Each row was made from one small tree. Brackets hold a mark, then the marks that hang from it, in the order of their numbers. Every link used is in the known rows. Write each row's tree.
Known rows
[Z_530 Z_698 Z_962]: [ 23.3  44.9  10.2  15.9  11.8  17.1  15.9 -20.8 -17.3  -0.3  -2.1  -2.1
 -10.0  -5.7   8.2   6.7 -24.1   8.5]
[Z_882 [Z_530 [Z_698 Z_187] Z_962]]: [ 17.2  19.9  10.3   0.6 -24.9  12.8  22.9  -1.6 -26.5  -3.7   5.1   3.1
 -19.8  16.9  22.5  -2.6  19.6   4.7]
[Z_900 Z_187]: [ -4.9   6.6  -9.2  -8.8  -1.2  28.7   6.2   8.4 -10.9  15.5 -32.7   0.9
  16.2 -25.7  11.3 -15.2   1.2  -0.1]
[Z_530 Z_962]: [ 18.9  37.9   2.6  -9.6  11.3  11.7   6.8 -32.3 -24.1  15.2  -6.6   7.2
  -9.2 -13.3  21.3  16.0 -18.3  -7.4]
[Z_882 [Z_187 Z_212 Z_900] Z_530]: [ 13.0  -1.4  -6.6  -4.0 -14.4  27.8  22.7   5.8 -12.7   0.3  35.1  40.6
  -7.3  -4.3  53.9 -27.5  33.5  -0.1]
[Z_962 [Z_530 [Z_212 [Z_187 Z_882 Z_900]] Z_698]]: [ 12.5  48.5  31.3  31.7  -7.0  45.4   9.2   1.2   8.2  -7.1  -2.7 -12.2
  46.8 -27.2  10.1 -18.1   2.1  11.5]
[Z_962 [Z_530 Z_212 Z_698]]: [ 18.5  50.7  19.9  23.4   2.3  20.2  -2.4 -16.1  -8.0  -4.9  -7.9 -10.4
  41.8 -10.6   3.8  -7.2   4.1  27.8]
[Z_530 [Z_212 [Z_187 Z_882]] Z_698 Z_962]: [ 23.0  51.0  24.9  41.7  31.5   9.5  21.5 -14.2  -8.4  -5.2   6.4 -28.6
   6.0 -22.8  15.6   0.9 -26.3  10.8]
[Z_187 Z_212 Z_882]: [ 12.1   5.4 -27.8 -15.9  11.6  28.6  -4.2  -7.7 -14.9  19.6 -14.1  -1.1
 -20.9 -47.4  34.7 -23.4  15.6 -15.6]
[Z_698 [Z_530 [Z_212 [Z_187 Z_882 Z_900]]]]: [ 25.7   4.3   3.0  -7.1  -6.8  12.0   9.3 -15.6  16.0  20.2  -7.0  -6.4
   5.2 -43.3  31.6  -1.1   3.7  10.8]
[Z_698 [Z_187 Z_900]]: [  6.7 -14.0   4.0 -13.0 -29.9  24.3  14.3  12.8   7.4   1.4 -16.9  16.5
   2.8 -26.9  15.8 -10.4  25.5 -17.2]
[Z_698 [Z_187 Z_212 Z_882 [Z_900 Z_530]]]: [ -6.3 -43.4 -14.2 -18.3 -24.7   9.1  10.2   8.3  16.3   3.6 -20.5  -4.8
 -30.1 -48.3  18.4 -41.0  50.6 -25.5]
[Z_187 Z_212 Z_882 [Z_900 [Z_530 Z_698]]]: [ -0.4 -15.7 -14.6  -3.8   1.0  25.9   7.3  -3.6  19.7   9.8  -1.8  -4.1
 -40.2 -62.5  14.5 -41.5  27.4 -11.6]
[Z_882 Z_187 [Z_530 Z_962]]: [ 17.7  33.9  -3.2  -4.1  -4.9  21.1  25.8 -14.5 -38.4   2.3  32.2  23.8
  -3.6  19.7  54.0   2.2  19.0  14.8]
[Z_882 [Z_187 Z_900] [Z_530 Z_212 Z_698 Z_962]]: [ 28.7  31.3  23.9  36.8   2.8   9.3  35.7 -11.0 -14.5 -14.4  64.8  11.1
  -5.7  11.6  31.9   0.7   7.3  28.9]
[Z_698 [Z_187 Z_212 Z_882 Z_900] [Z_530 Z_962]]: [ 20.5 -46.8   0.9  -6.5 -48.0  -6.3  18.7 -18.6  14.5  10.8  -4.5 -13.2
 -49.2 -34.6  19.8 -24.7  19.6 -20.6]
[Z_530 [Z_698 [Z_187 Z_882 Z_900]] Z_962]: [ 16.9  11.3  16.2  23.8 -19.5  27.6  27.4  -0.3  -0.7  -8.0   7.0 -14.2
 -24.2 -19.2   2.6  -7.7  -0.1  -7.3]
[Z_530 [Z_212 Z_187] Z_698]: [ 19.8  40.6  16.2  29.0  28.3  13.4  14.9   7.3   0.4  -7.6 -13.5  -7.5
  33.8 -22.9  17.7  -8.7 -11.1  18.6]
[Z_698 Z_187 Z_530]: [ 18.1 -27.7 -12.6 -27.6 -42.8  -2.9   9.5  -5.1   4.9  11.4 -37.2  -0.3
  -4.0 -14.9  25.9  -9.8  31.2   6.6]
[Z_962 [Z_530 Z_698]]: [ 12.0  48.7  11.1   8.4 -14.4  47.1   0.6  -7.1  -9.6  -2.8 -19.5   3.5
  38.0  -6.4   8.7 -13.5   7.8  15.5]

Which tree is each row?
[  8.1   9.9  12.0  -7.8  12.4 -10.4   7.5 -34.8  11.2  13.4   8.4   2.1
 -18.7 -39.1   8.9   5.9   4.9  -0.2]
[Z_187 [Z_900 [Z_530 Z_212 Z_962]]]
[ -1.1   3.2 -15.7 -27.0  -5.1  44.2   5.5  -8.8  13.0  20.6  -1.6   1.1
 -25.0 -61.2  20.9 -10.0  30.4  -7.5]
[Z_187 Z_882 [Z_900 Z_530]]
[ 30.7  45.9  21.0  35.4  32.7 -15.3  11.4 -31.6 -15.8  -3.0  13.2 -19.8
  -5.4 -10.2   2.6  14.7 -28.6  24.1]
[Z_530 Z_212 Z_698 Z_962]
[ 11.8   9.1  -9.5   6.2 -14.3  36.2  16.3  19.8  -4.8  -6.3 -21.5 -11.2
  -0.2 -21.3  13.9 -19.2  24.2   7.6]
[Z_530 [Z_698 [Z_187 Z_882]]]
[  2.2 -12.0 -13.9  -2.7   7.0   7.2  17.4  -4.4   6.8  -1.0   6.4  25.4
  -2.6 -29.2  38.6 -36.7  26.4   0.0]
[Z_882 [Z_187 Z_212 [Z_900 Z_530]]]
[ 20.3  45.7  24.7  14.8  31.6 -10.7  12.9 -27.5 -14.5   6.1  -3.2  -7.2
  17.0 -18.4  26.2  12.9 -27.0  -3.2]
[Z_530 [Z_212 Z_187] Z_962]
[ 19.2  41.8   8.8  29.1  26.8  26.3  15.6   9.6  -0.3  -4.6  -7.2 -18.9
  25.5 -32.9  20.9 -10.9  -4.4  17.9]
[Z_530 [Z_212 [Z_187 Z_882]] Z_698]
[  5.3 -21.8 -20.9 -14.4 -16.9  13.6   5.2  11.2  -9.1   5.4 -29.3  -7.0
 -14.7 -33.3  29.1 -33.1  37.1 -21.1]
[Z_698 [Z_187 Z_212 Z_882]]
[ 16.9 -27.9 -22.2 -28.1 -44.3  15.9   9.4  -2.2   3.6  15.4 -30.4 -14.3
 -17.0 -28.1  30.6 -13.0  39.7   5.0]
[Z_698 [Z_187 Z_882] Z_530]
[ 23.3  28.8  14.8  13.0  -6.7  39.4  19.1 -13.4  -5.8   9.8  46.0  -7.6
 -33.1 -30.0  17.9   6.3   7.7   3.5]
[Z_187 [Z_882 [Z_530 Z_212 Z_698 Z_962]] Z_900]
[ 14.7  -1.2  -4.9  -0.2 -17.4  48.4  13.3   7.9   0.0  10.9  24.4   9.8
 -39.6 -39.6  27.1 -30.9  25.1 -15.9]
[Z_187 Z_212 [Z_882 [Z_530 Z_698]] Z_900]
[ 17.8   5.1   4.3   8.3 -14.9  37.3  18.1  -7.8  -5.5   9.9  33.2   3.6
 -51.4 -33.7  24.1 -23.7  11.5 -19.6]
[Z_187 Z_212 [Z_882 [Z_530 Z_698 Z_962]] Z_900]
[ 14.3  11.3 -16.4 -16.0  -1.4  20.1   4.7 -19.7 -30.8  21.1  11.0  -1.0
 -42.5 -23.9  41.4 -15.7  18.7 -17.5]
[Z_187 Z_212 [Z_882 [Z_530 Z_962]]]
[  1.8  -4.6 -11.4  -0.3  10.5 -17.9   7.6  -4.2   7.7  -4.9 -21.9 -29.8
  -8.9 -32.9   9.0 -19.7  42.3  25.8]
[Z_900 [Z_530 Z_212 [Z_698 [Z_187 Z_882]]]]
[ -3.5   9.4 -13.6  -2.3 -14.5  51.5  14.2  19.7 -17.1  13.7 -10.4 -13.1
  -4.2 -21.5  16.4 -23.8  20.4   8.2]
[Z_900 [Z_187 [Z_882 [Z_530 Z_698]]]]
[ 24.4 -26.0 -14.7 -12.9 -26.6 -11.8   7.0 -10.7   5.2  12.8 -18.3 -27.7
 -11.5 -31.4  26.0  -7.1  36.2  17.9]
[Z_698 [Z_187 Z_882] [Z_530 Z_212]]
